What can hang from each mark:
X: K V
A: K
T: M
V: X
K: A C X
Q: M
J: C H
C: J K Q

Known rows, with every way that one mark hangs from another:
C[J]: [-0.87 -2.07 -0.93  1.77 -0.89 -3.18  0.74  0.66  0.25 -0.58  0.96  0.29
 -4.02 -1.56 -0.46 -3.92 -3.40  0.44 -0.51 -1.91  0.33 -2.10]
K[A C X[V]]: [ 1.72 -1.52  1.02 -2.99 -3.19 -2.76  3.41  0.15 -0.90 -4.99 -0.06 -2.08
 -5.49 -0.40  1.23 -0.60  0.39  1.39  2.65 -0.44  1.70 -2.70]
T[M]: [ 0.76 -3.22 -0.63  0.92  0.47 -1.67  2.05  1.12  0.89 -0.25  0.73 -1.65
 -2.78 -2.40 -0.09 -4.59 -0.25  1.19 -0.04  0.00  2.77 -3.52]
X[K[A] V]: [ 0.74 -1.48  0.87 -1.41 -1.00 -3.38  1.15 -0.19 -0.21 -4.07  1.35  0.81
 -5.73 -0.89  0.30 -2.74  0.18  0.53  1.17 -1.28  2.15 -1.21]
J[H]: [ 0.54 -2.94  1.86 -0.02 -0.88 -2.71  1.11  2.13 -0.35  0.16  2.70  0.43
 -3.52 -1.73  1.09 -4.17 -3.11  0.21  0.82  0.41  1.90 -2.89]
C[J[H] Q]: [-1.58 -1.71  2.17  0.82  0.24 -3.33  0.42  3.06  1.34  1.46  1.06  1.17
 -4.97  0.12 -0.06 -2.53 -2.73 -1.65 -0.09 -2.16  0.29 -1.56]
A[K[C[J[H] Q]]]: [ 0.20 -1.58 -0.45 -1.52 -1.14 -4.42  0.94  0.32  0.75 -1.84  2.77 -1.11
 -5.38 -1.83 -0.08 -3.84 -2.62  0.55  1.14 -2.55  1.19 -2.83]
X[K[C]]: [ 0.21 -0.81 -0.85 -0.66 -0.21 -2.67  0.77 -1.63 -0.05 -3.05  1.03  0.50
 -3.21 -2.36 -1.59 -4.05 -1.05  2.22  1.22 -1.58  2.10 -1.86]
K[A C[J[H] Q]]: [-0.37 -0.37  0.72 -2.16 -1.89 -3.90  1.02  1.42 -1.61 -1.84  1.06 -0.90
 -4.93  0.15  1.31 -1.97 -0.42 -1.60  1.97 -1.65  0.91 -1.93]
X[V]: [ 0.50 -2.88  0.69 -0.30 -0.54 -3.09  2.27  1.00 -0.13 -2.24  1.91  0.43
 -5.39 -1.36  0.37 -2.89 -1.62  0.62  0.88  0.10  1.24 -1.76]
V[X[K[A C[J]]]]: [-0.36 -2.05  0.04 -0.59 -2.46 -2.12  0.52 -1.06 -0.89 -2.74  1.06 -0.32
 -3.54 -1.02 -0.55 -2.50 -1.03  2.72  1.48 -1.76  1.69 -2.23]
X[K V]: [ 0.44 -1.84  0.67 -0.51  0.09 -3.08  1.09 -0.25  0.78 -3.24  1.27  1.46
 -5.43 -1.32 -0.59 -2.96 -0.78  1.45  0.76 -1.21  2.04 -0.96]
X[K[A C[J]] V]: [ 0.39 -0.34 -0.37 -2.02 -1.36 -3.97  0.72 -0.57 -0.59 -4.71  0.69  0.27
 -6.18 -0.34  0.84 -1.76  0.30  0.61  1.77 -1.93  1.95 -0.49]
K[A C[J] X[V]]: [ 0.97 -1.04  0.34 -2.20 -3.37 -3.24  2.64  0.46 -0.40 -4.63 -0.75 -1.96
 -6.06  0.26  1.66 -0.15 -0.29  0.89  2.08 -1.49  1.14 -2.11]
J[C[Q[M]] H]: [-0.02 -1.02  2.05 -0.61 -0.71 -1.17  1.01  3.59 -0.02 -0.24  0.44 -0.31
 -3.72 -1.16  2.07 -1.47 -2.42 -1.59  2.39  0.84  0.92 -2.36]
X[K]: [ 0.02 -1.65 -0.10  0.50  0.02 -2.46  0.68 -1.03  0.57 -2.08  1.23  1.12
 -3.20 -2.48 -1.90 -4.68 -1.65  1.79  0.23 -1.63  1.86 -2.16]
A[K]: [ 0.86 -2.92 -0.75 -0.53 -1.27 -3.82  1.52 -0.41  0.55 -2.19  3.44 -0.94
 -4.43 -3.31 -0.86 -5.53 -3.07  1.51  0.32 -1.74  1.37 -3.84]
J[C]: [ 1.34 -1.48 -1.28 -0.22 -1.52 -1.80  0.90  1.33 -0.43 -2.06  0.85 -0.89
 -3.36 -2.47  0.82 -3.40 -3.09  0.57  1.62  0.48  0.18 -2.99]
V[X[K]]: [-0.33 -3.14  0.77  0.43 -1.44 -1.46  0.84 -0.77  0.11 -1.71  1.49  0.52
 -3.05 -1.79 -1.61 -3.42 -1.80  3.37  0.82 -1.24  1.76 -2.57]
J[C[K]]: [ 1.39 -1.43 -1.65 -0.52 -1.63 -1.92  0.17  1.52  0.87 -1.96  0.13 -1.55
 -3.14 -2.94  0.87 -3.09 -3.88  0.85  1.03  0.12  0.60 -2.53]
C[J K[A]]: [-0.51 -1.66 -1.27  0.45 -2.06 -3.74 -0.25  1.03  1.15 -1.29  0.16 -1.30
 -4.05 -1.83  0.47 -3.28 -3.67 -0.18 -0.97 -2.41  0.94 -1.70]
K[A C X]: [ 1.52 -1.40  0.50 -2.32 -3.21 -2.34  3.08 -0.47 -1.00 -4.19 -0.02 -2.35
 -3.92 -1.19  0.28 -1.83 -0.20  1.59  2.28 -0.76  1.60 -3.56]
C[J[H] K[A] Q]: [-1.20 -1.30  1.89 -0.42 -1.02 -3.86 -0.55  3.37  2.20  0.76  0.18 -0.40
 -5.04 -0.15  0.89 -1.84 -2.95 -2.22 -0.57 -2.74  0.96 -1.20]
J[C[K[X]]]: [ 1.64 -1.54 -1.01 -0.52 -1.95 -1.43  0.76  1.59  1.67 -2.19 -0.69 -1.89
 -3.31 -2.64  0.67 -2.30 -3.89  1.53  1.03 -0.06  0.65 -2.86]
A[K[C]]: [ 1.06 -2.06 -1.51 -1.67 -1.51 -4.01  1.65 -1.02 -0.08 -3.16  3.16 -1.64
 -4.39 -3.19 -0.60 -4.89 -2.46  1.88  1.30 -1.67  1.58 -3.53]
X[K[A C[J[H]]]]: [ 0.16 -0.18 -0.43 -1.24 -1.48 -3.49  0.06 -0.71 -0.77 -3.13  0.93  0.07
 -3.99 -1.22  0.26 -3.31 -0.81  0.76  1.38 -2.12  2.04 -1.67]

Rows:
[ 1.13 -2.11  0.62 -2.38 -1.37 -3.60  2.72  0.00  1.80 -3.50  1.72 -1.67
 -6.11 -1.66 -0.72 -2.39 -1.52  1.91  1.60 -2.16  1.43 -3.10]
A[K[C[Q] X[V]]]
[ 1.13 -1.21  1.48 -1.48 -0.99 -2.10 -0.39  4.17  1.59  0.20  0.55 -0.83
 -3.96 -1.33  2.22 -1.86 -3.77 -1.01  1.60  0.32  0.97 -2.12]
J[C[K Q] H]
[ 0.39 -0.43  0.97 -2.80 -0.63 -3.61  1.34 -0.32 -0.34 -4.40  0.88  0.55
 -6.11 -0.24  0.02 -1.53  1.31  0.16  2.20 -1.66  2.04 -0.69]
X[K[A C[Q]] V]
[ 1.58 -1.20 -1.48 -1.17 -2.39 -2.21  0.26  1.55  0.12 -2.51  0.26 -1.99
 -3.36 -2.59  1.41 -2.89 -3.29  0.22  1.31  0.06  0.63 -2.74]
J[C[K[A]]]
[ 1.27 -0.97  1.62 -2.14 -1.77 -2.37 -0.37  4.13  0.90 -0.34  0.66 -1.26
 -4.19 -1.06  2.81 -1.74 -3.10 -1.63  1.84  0.30  0.98 -2.31]
J[C[K[A] Q] H]
[-0.58 -2.06 -0.17  0.99 -1.17 -3.51 -0.79  2.27  2.12  0.49  0.64 -0.52
 -3.98 -1.73  1.12 -3.13 -5.06  0.20 -1.01 -1.79  1.46 -1.43]
C[J[H] K]
[-0.08 -2.17  2.40 -1.14 -1.09 -2.37  1.78  1.76  2.84 -1.04 -0.63 -1.24
 -4.22 -1.28 -1.42 -1.79 -1.56 -0.11 -0.09 -2.03  1.12 -2.60]
C[K[A X] Q]
[-1.60 -1.73  2.61 -0.30 -0.86 -1.26  2.76  1.23  2.35 -1.59 -1.70 -1.45
 -3.52 -1.56 -1.60 -0.78 -0.87 -0.53  0.27 -1.72  1.65 -2.35]
C[K[A X] Q[M]]
[ 1.03 -1.27  1.88 -1.19 -0.92 -1.93  0.35  3.97  0.28  0.10  1.22 -0.15
 -4.23 -0.97  2.16 -2.17 -2.95 -1.26  2.12  0.62  0.59 -2.56]
J[C[Q] H]
[ 1.63 -2.41 -0.22 -2.13 -2.00 -3.58  2.62 -0.50  1.22 -4.08  1.94 -1.98
 -5.70 -2.20 -0.16 -2.92 -2.04  2.65  1.57 -1.74  1.80 -3.39]
A[K[C X[V]]]
[-0.80 -0.77  0.35 -0.81 -0.33 -3.39  1.03  1.35 -0.15 -0.63  0.95 -0.05
 -4.45 -0.42  0.11 -2.26 -1.73 -0.28  1.44 -1.55  0.83 -1.59]
K[C[J[H] Q]]
[ 0.52 -1.43  0.00 -0.85 -1.82 -2.69  2.60  0.39  1.07 -3.45 -0.85 -1.16
 -5.62 -0.30  0.37 -0.48 -1.62  2.20  1.56 -1.39  1.06 -1.74]
K[C[J] X[V]]
[ 1.10 -2.01 -0.67 -1.60 -2.16 -3.96  2.09 -0.31  1.56 -3.77  1.51 -1.91
 -6.14 -1.73  0.09 -2.57 -2.49  2.32  1.16 -2.47  1.40 -2.95]
A[K[C[J] X[V]]]
[ 1.40 -3.22  0.60 -0.99 -1.77 -3.44  2.52  0.17  1.92 -3.10  2.17 -1.34
 -5.76 -2.39 -0.49 -3.54 -2.66  2.22  0.57 -1.80  1.54 -3.68]
A[K[X[V]]]
[-1.29 -0.90  0.23 -0.75  0.14 -2.01  2.83 -0.27 -0.81 -2.03  0.52 -0.43
 -3.22 -1.72 -1.43 -2.30 -0.31  0.22  2.01 -0.64  1.24 -2.03]
K[C[Q[M]]]
[ 0.33 -1.49  1.41 -1.37 -0.80 -1.83  3.29  0.25  1.24 -2.23 -0.50 -0.96
 -3.97 -0.99 -1.71 -1.41 -0.82  1.89  1.80 -1.22  1.04 -2.88]
K[C[Q] X]
[-1.82 -1.50  0.35  0.91  0.28 -3.37 -0.06  1.97  3.23  0.68 -0.43  0.01
 -4.48 -1.11 -1.46 -2.39 -3.48 -0.74 -1.25 -3.19  0.30 -1.05]
C[J K Q]
[ 1.95 -1.40 -0.54 -1.51 -2.73 -1.88  0.90  1.94  1.08 -3.17 -0.61 -2.26
 -4.33 -2.00  1.76 -1.51 -2.97  0.72  1.46  0.01  0.79 -2.59]
J[C[K[A X[V]]]]
[-3.05 -1.21  1.88  1.35  0.33 -2.39  0.39  2.78  2.74  1.09 -0.93 -0.11
 -4.01 -0.95 -0.15 -1.01 -3.17 -1.74 -0.60 -2.36  1.33 -0.67]
C[J[H] K Q[M]]
[ 1.44 -2.76  2.18 -1.41 -2.91 -2.48  3.25  1.05  0.10 -3.66  0.24 -1.19
 -5.49 -0.64  0.79 -1.53 -0.47  0.75  1.23 -0.55  1.41 -3.20]
K[A X[V]]
[-0.20 -2.52  2.44 -0.70  0.03 -2.26  1.96  2.04  3.96 -0.83 -0.72 -0.51
 -4.97 -1.18 -1.61 -1.19 -2.11  0.60 -0.20 -1.73  1.24 -1.77]
C[K[X[V]] Q]
[-0.43 -1.93  1.45 -1.15 -0.53 -3.00  1.00  1.55  1.63 -0.69  0.61 -0.72
 -4.02 -1.68 -1.18 -2.91 -1.55 -1.02 -0.09 -1.72  1.07 -2.15]
C[K[A] Q]
[ 0.68 -0.90 -0.14 -1.65 -0.15 -3.25  1.22 -0.89  0.10 -4.18  1.06  0.81
 -5.44 -1.22 -0.23 -2.32 -0.23  1.85  1.77 -1.11  2.28 -0.64]
X[K[C] V]
[-0.81 -0.26 -0.43 -0.36  0.29 -2.99  0.38 -0.91  0.78 -2.14  0.35  0.90
 -3.98 -1.31 -1.84 -3.20 -0.97  1.16  0.91 -2.75  1.43 -1.21]
X[K[C[J Q]]]
[ 0.24 -0.60  0.04 -1.28 -0.40 -3.67  0.44 -0.02  0.42 -3.43  0.85  0.94
 -5.88 -0.49  0.74 -1.80 -0.91  1.24  1.55 -1.63  2.19 -0.16]
X[K[C[J[H]]] V]
[ 0.92 -1.21  0.22 -0.87 -1.12 -1.44  0.85  2.33  2.50 -1.38 -1.05 -1.44
 -3.80 -1.85 -0.07 -1.55 -3.10  0.43  1.10 -0.65  0.23 -2.58]
J[C[K[X] Q]]
[-0.36 -0.78 -0.28 -0.25 -0.54 -1.10  1.07  1.91  1.26 -1.46 -0.94 -1.30
 -3.21 -2.38  0.02 -1.58 -2.64 -0.51  1.29 -0.27  0.47 -2.02]
J[C[K Q[M]]]
[ 0.94 -0.68  0.07 -2.49 -1.22 -3.63  1.28 -0.82 -0.91 -5.02  1.13  0.18
 -5.74 -0.74  0.59 -2.12  0.79  0.90  2.13 -1.24  2.34 -0.91]
X[K[A C] V]
[ 1.02 -1.23  2.28 -3.34 -2.30 -2.68  3.51  0.88 -0.11 -4.16 -0.41 -1.71
 -5.99  0.43  0.45  0.06  1.17  0.27  2.68 -1.11  1.27 -2.42]
K[A C[Q] X[V]]
[ 1.10 -2.62  0.93 -1.17 -2.37 -2.68  1.77  1.11  1.80 -2.77 -0.13 -1.78
 -4.50 -1.89  0.31 -2.00 -2.28  1.21  0.15 -0.95  1.89 -2.46]
C[K[A X[V]]]
[-0.16 -0.55 -0.09 -0.87 -1.29 -1.32  1.05  1.89  0.53 -2.07 -0.90 -1.65
 -3.42 -2.08  0.61 -1.47 -1.96 -1.13  1.57 -0.35  0.54 -2.23]
J[C[K[A] Q[M]]]
[ 1.27 -1.94  0.62 -1.65 -1.65 -2.22  3.35  0.05  0.61 -3.82 -0.21 -1.28
 -5.01 -0.98 -0.05 -0.94 -0.96  2.66  2.08 -0.37  1.64 -2.33]
K[C X[V]]
[ 1.99 -1.30  0.40 -1.77 -2.61 -2.37 -0.52  3.43  0.12 -1.19  1.02 -1.68
 -3.64 -1.88  3.57 -2.44 -3.89 -0.58  1.76  0.86  1.46 -2.58]
J[C[K[A]] H]
[-1.85 -2.01  2.35  0.60  0.24 -0.87  2.79  1.19  3.41 -0.78 -1.77 -0.88
 -3.19 -1.97 -2.44 -1.00 -1.76  0.35 -0.13 -1.67  1.54 -2.12]
C[K[X] Q[M]]
[ 1.15 -1.04  0.42 -1.50 -1.85 -1.65  0.88  2.34  1.78 -1.95 -1.00 -1.87
 -4.09 -1.60  0.45 -1.38 -2.47 -0.19  1.33 -0.76  0.30 -2.73]
J[C[K[A X] Q]]
[ 0.02 -2.35  1.10  0.46 -1.71 -3.13  0.10  2.78  3.44 -0.50 -0.55 -0.86
 -5.28 -0.79  1.51 -1.21 -4.64  0.96 -0.74 -1.82  1.64 -1.29]
C[J[H] K[X[V]]]
